Every row comes from one small tree of marks. Brackets hold a mark, then the marks that hang from it, in alphabetical order. Every link used is in the known rows. Which tree was each row made from?
Known rows:
[fuma gota]: [-1.93  0.61  0.86 -1.19 -1.97 -0.02 -0.05 -1.26  0.48 -1.82  0.85  0.77
 -0.09 -1.86 -0.38 -2.13  1.04 -0.42 -1.29]
[todes [vite [fuma gota]]]: [-1.34 -0.23  0.99  2.54 -1.52  2.36 -0.14 -1.38  0.81 -0.16  0.78  1.63
 -2.09 -1.54 -3.12 -1.77  0.30 -0.13 -1.01]
[gota [memi disi [vite fuma]]]: [-1.62  1.59  0.08  2.62  0.18  2.52 -0.38 -0.24 -1.74 -0.09  1.79  0.65
 -0.95 -0.95  0.72 -0.32 -0.69 -0.96 -1.37]
[disi [memi [gota fuma] vite]]: [-0.59  0.97  0.08  1.29  0.74  2.29  0.05 -0.94 -1.97 -0.08  0.62  1.22
 -0.57 -0.02 -0.48 -0.71 -0.53  0.31 -1.25]
[disi [memi gota]]: [-0.82  1.06  0.26 -0.23 -0.63  1.11 -0.03 -0.83 -1.84 -0.66  0.55  1.18
  0.14 -0.45 -0.08 -1.70  0.71 -1.05 -1.98]
[disi memi]: [-0.82  1.78  0.51  0.16 -3.27  1.52 -0.01 -0.52 -2.91 -1.57  0.41  1.03
  0.19 -1.28 -0.61 -1.56  1.20 -1.76 -2.58]
[memi disi]: [-1.73  1.28  0.52  0.26 -0.15  1.85 -0.21 -0.40  0.11 -0.88  1.25  0.66
 -0.89 -1.44  0.13 -1.11  0.23 -1.73 -2.15]
[gota fuma [todes [vite [memi disi]]]]: [ 0.66  1.01  0.81  3.33 -3.45  3.41  0.96  0.75 -1.51 -0.47  1.75  0.94
 -1.24 -0.78  0.64  0.23 -1.01 -0.64 -1.94]
[vite memi]: [-0.46  0.24  1.10  0.91 -1.97  1.07  0.21 -0.60 -1.81 -1.32  1.08  0.62
 -0.84 -0.45 -1.06 -2.05  0.57 -2.93 -3.32]
[zugi [fuma [gota memi todes] vite]]: [-0.28  1.11  0.84  0.48 -3.19  1.14  0.64 -0.06 -1.08 -2.10  2.40  0.23
  0.81 -1.65  2.08 -0.22  0.85  0.10 -1.73]
[vite fuma [memi disi gota]]: [-0.61 -1.81  0.81  3.95  2.24  2.86 -0.02 -1.30 -0.12  0.45  1.53  0.74
 -1.52  0.49 -1.04 -1.61 -1.84 -1.78 -3.07]
[vite fuma [memi disi [gota todes]]]: [ 0.08 -1.48  0.38  4.19  1.00  2.91  0.13 -0.58 -0.89  0.33  1.90  0.70
 -1.13  0.60  0.56 -1.25 -1.95 -1.41 -2.82]
[zugi fuma]: [-0.45  0.85  1.18  0.77 -2.12  1.41  0.38 -0.11 -0.08 -1.70  1.67  0.37
 -1.18 -2.26 -0.66 -0.50  0.79 -2.42 -2.44]
[todes [vite fuma [memi gota]]]: [-0.27 -1.15  0.99  3.81  0.46  2.84  0.05 -1.22 -0.07  0.91  1.07  1.62
 -2.70  0.19 -3.25 -1.89 -0.49 -1.30 -2.09]
[gota fuma [memi disi] [todes vite]]: [-0.16  3.01  0.40  2.70 -4.40  3.04  1.06  1.60 -2.07 -0.32  2.33  0.63
 -0.37 -1.57  2.85  1.21 -0.75 -0.27 -0.97]
[vite fuma]: [-1.12  0.44  0.49  2.41 -2.93  1.77 -0.09 -0.79 -0.54 -1.19  0.90  0.44
 -1.85 -1.46 -2.13 -1.43  0.01 -1.74 -1.96]
[memi disi [gota [todes [vite fuma]]]]: [-0.63  0.03 -0.16  2.35  1.66  2.80 -0.18 -0.23  0.80  1.10  1.81  1.43
 -1.43 -0.22  1.08 -0.71 -1.07  0.28 -0.64]

Write each row's tree:
[-0.63  1.21  0.50  0.64 -1.48  1.74  0.50 -0.69 -1.71 -0.77  0.62  0.81
 -0.02 -0.67 -0.25 -0.93 -0.05 -0.77 -1.93] | [disi [memi [gota fuma]]]
[-0.70  0.85  0.09  2.61 -1.07  2.77 -0.52 -1.08 -3.13 -0.68  0.45  1.39
 -0.88 -0.67 -1.65 -1.24 -0.01 -0.70 -2.04] | [disi [memi [vite fuma]]]
[-0.98  0.79  1.25  0.36 -1.92  1.02  0.51 -0.79 -0.24 -1.96  2.06  0.26
  0.41 -1.80  0.58 -0.60  0.96 -0.33 -2.12] | [zugi [fuma [gota memi] vite]]
[ 0.44 -0.42  0.87  2.10  0.58  2.52  0.43 -0.42 -0.64 -0.81  2.38  0.48
 -0.48 -0.12  0.94 -0.37 -0.27 -1.12 -3.05] | [zugi [fuma [vite [memi disi [gota todes]]]]]
[-1.29  1.79  0.03  2.04 -1.82  1.40 -0.27 -0.23 -2.37 -0.57  1.50  0.56
 -1.16 -0.99 -0.08 -0.76  0.04 -1.09 -1.11] | [gota [memi [vite fuma]]]
[-0.55 -0.80  1.19  4.48  0.09  3.96 -0.08 -0.98 -0.43  0.58  1.20  1.62
 -2.45 -0.46 -3.08 -1.47 -0.69 -1.78 -2.80] | [todes [vite fuma [memi disi]]]
[-1.21  0.54  1.14  0.97  0.53  1.62  0.22 -0.37  0.16 -1.16  2.21  0.63
 -0.03 -2.21  1.22 -0.17 -0.08 -0.59 -1.57] | [zugi [fuma [gota [memi disi vite]]]]
[-1.02  0.70  0.39  0.44 -0.33  1.19  0.53 -1.13  0.80 -0.60  1.16  0.21
 -1.17 -0.04 -0.52 -0.86 -0.20  0.21 -1.07] | [memi [gota [fuma vite]]]
[ 0.04  3.43  0.16  1.21 -7.11  1.05  1.24  1.73 -3.22 -1.79  2.11 -0.31
  0.36 -1.69  3.38  0.77 -0.10 -0.93 -1.23] | [gota fuma memi todes]
[ 0.11  0.65 -0.09  2.07 -1.72  2.34 -0.01 -0.43 -2.24  0.09  0.85  1.64
 -0.39 -0.21 -0.01 -1.23  0.07 -0.26 -1.44] | [disi [memi [gota [todes [vite fuma]]]]]
[-0.42 -1.52  0.92  3.95 -0.74  2.90  0.15 -0.85 -1.03 -0.82  1.72  0.74
 -0.23 -0.44  0.46 -1.53 -1.58 -0.81 -3.04] | [vite [fuma [gota todes]] [memi disi]]
[-0.37  0.85  1.09  1.96 -3.08  2.23  0.88 -0.83 -1.30 -1.72  1.15 -0.02
 -0.98 -0.31 -1.47 -0.72 -0.25 -0.98 -2.78] | [gota [fuma [vite memi]]]
[-0.40  0.88  1.14  1.28 -1.71  1.93  0.54  0.49 -0.22 -1.02  2.53  0.92
  0.15 -2.35  2.08  0.14  0.15 -0.54 -1.54] | [zugi [fuma [gota [memi disi] [todes vite]]]]
[-2.29  1.20  0.54 -0.25  0.51  0.91 -0.22 -0.82 -0.43 -0.85  1.56  0.84
  0.41 -1.48  1.49 -1.17  0.08  0.38 -0.86] | [fuma [gota [memi disi vite]]]
[ 0.16  1.43 -0.07  1.03 -2.60  2.03  0.58 -0.36 -2.63 -0.92  0.98  0.79
  0.56 -0.01  1.19 -0.56 -0.05  0.38 -1.66] | [disi [memi [gota [fuma vite] todes]]]
[-0.25 -0.61  1.20  4.09 -1.47  3.16  0.03 -1.03 -0.86  0.19  0.93  1.54
 -2.58 -0.39 -3.63 -1.78 -0.10 -1.95 -2.62] | [todes [vite fuma memi]]
[-0.28 -0.22  1.23  2.18  0.07  2.30  0.47 -0.79  0.01  0.49  1.10  1.45
 -2.11  0.01 -2.30 -1.39 -0.22 -1.19 -2.03] | [todes [vite [memi [gota fuma]]]]
[-0.25 -0.01  0.22  1.17  0.73  2.01  0.07 -0.97 -1.13 -0.39  1.70  0.65
 -0.22  1.12  0.91 -1.49 -0.15 -0.41 -2.59] | [fuma [vite [memi disi [gota todes]]]]
[-0.23  0.37  0.99  0.33 -2.74  0.95  0.57  0.00 -0.03 -2.01  2.01  0.52
  0.01 -2.41  1.34 -0.50  0.51 -0.74 -1.76] | [zugi [fuma [gota todes]]]
[ 0.62  0.29  0.42  3.46 -3.68  2.57  0.23  0.22 -2.12 -0.32  1.47  1.38
 -1.61 -0.42 -0.58 -1.15 -0.02 -1.29 -2.03] | [gota [todes [vite fuma memi]]]
[-0.21  0.91 -0.53  1.28  0.60  1.51  0.15 -0.15 -0.58  0.10  1.59  0.78
 -1.42  0.23  1.51 -0.10 -1.24  1.27  0.22] | [memi [gota fuma todes] vite]
[-0.27 -1.58  0.77  3.43  0.24  1.84  0.16 -1.27 -0.68 -0.13  1.28  0.65
 -1.69  0.42 -1.84 -2.07 -1.05 -1.97 -2.95] | [vite fuma [memi gota]]
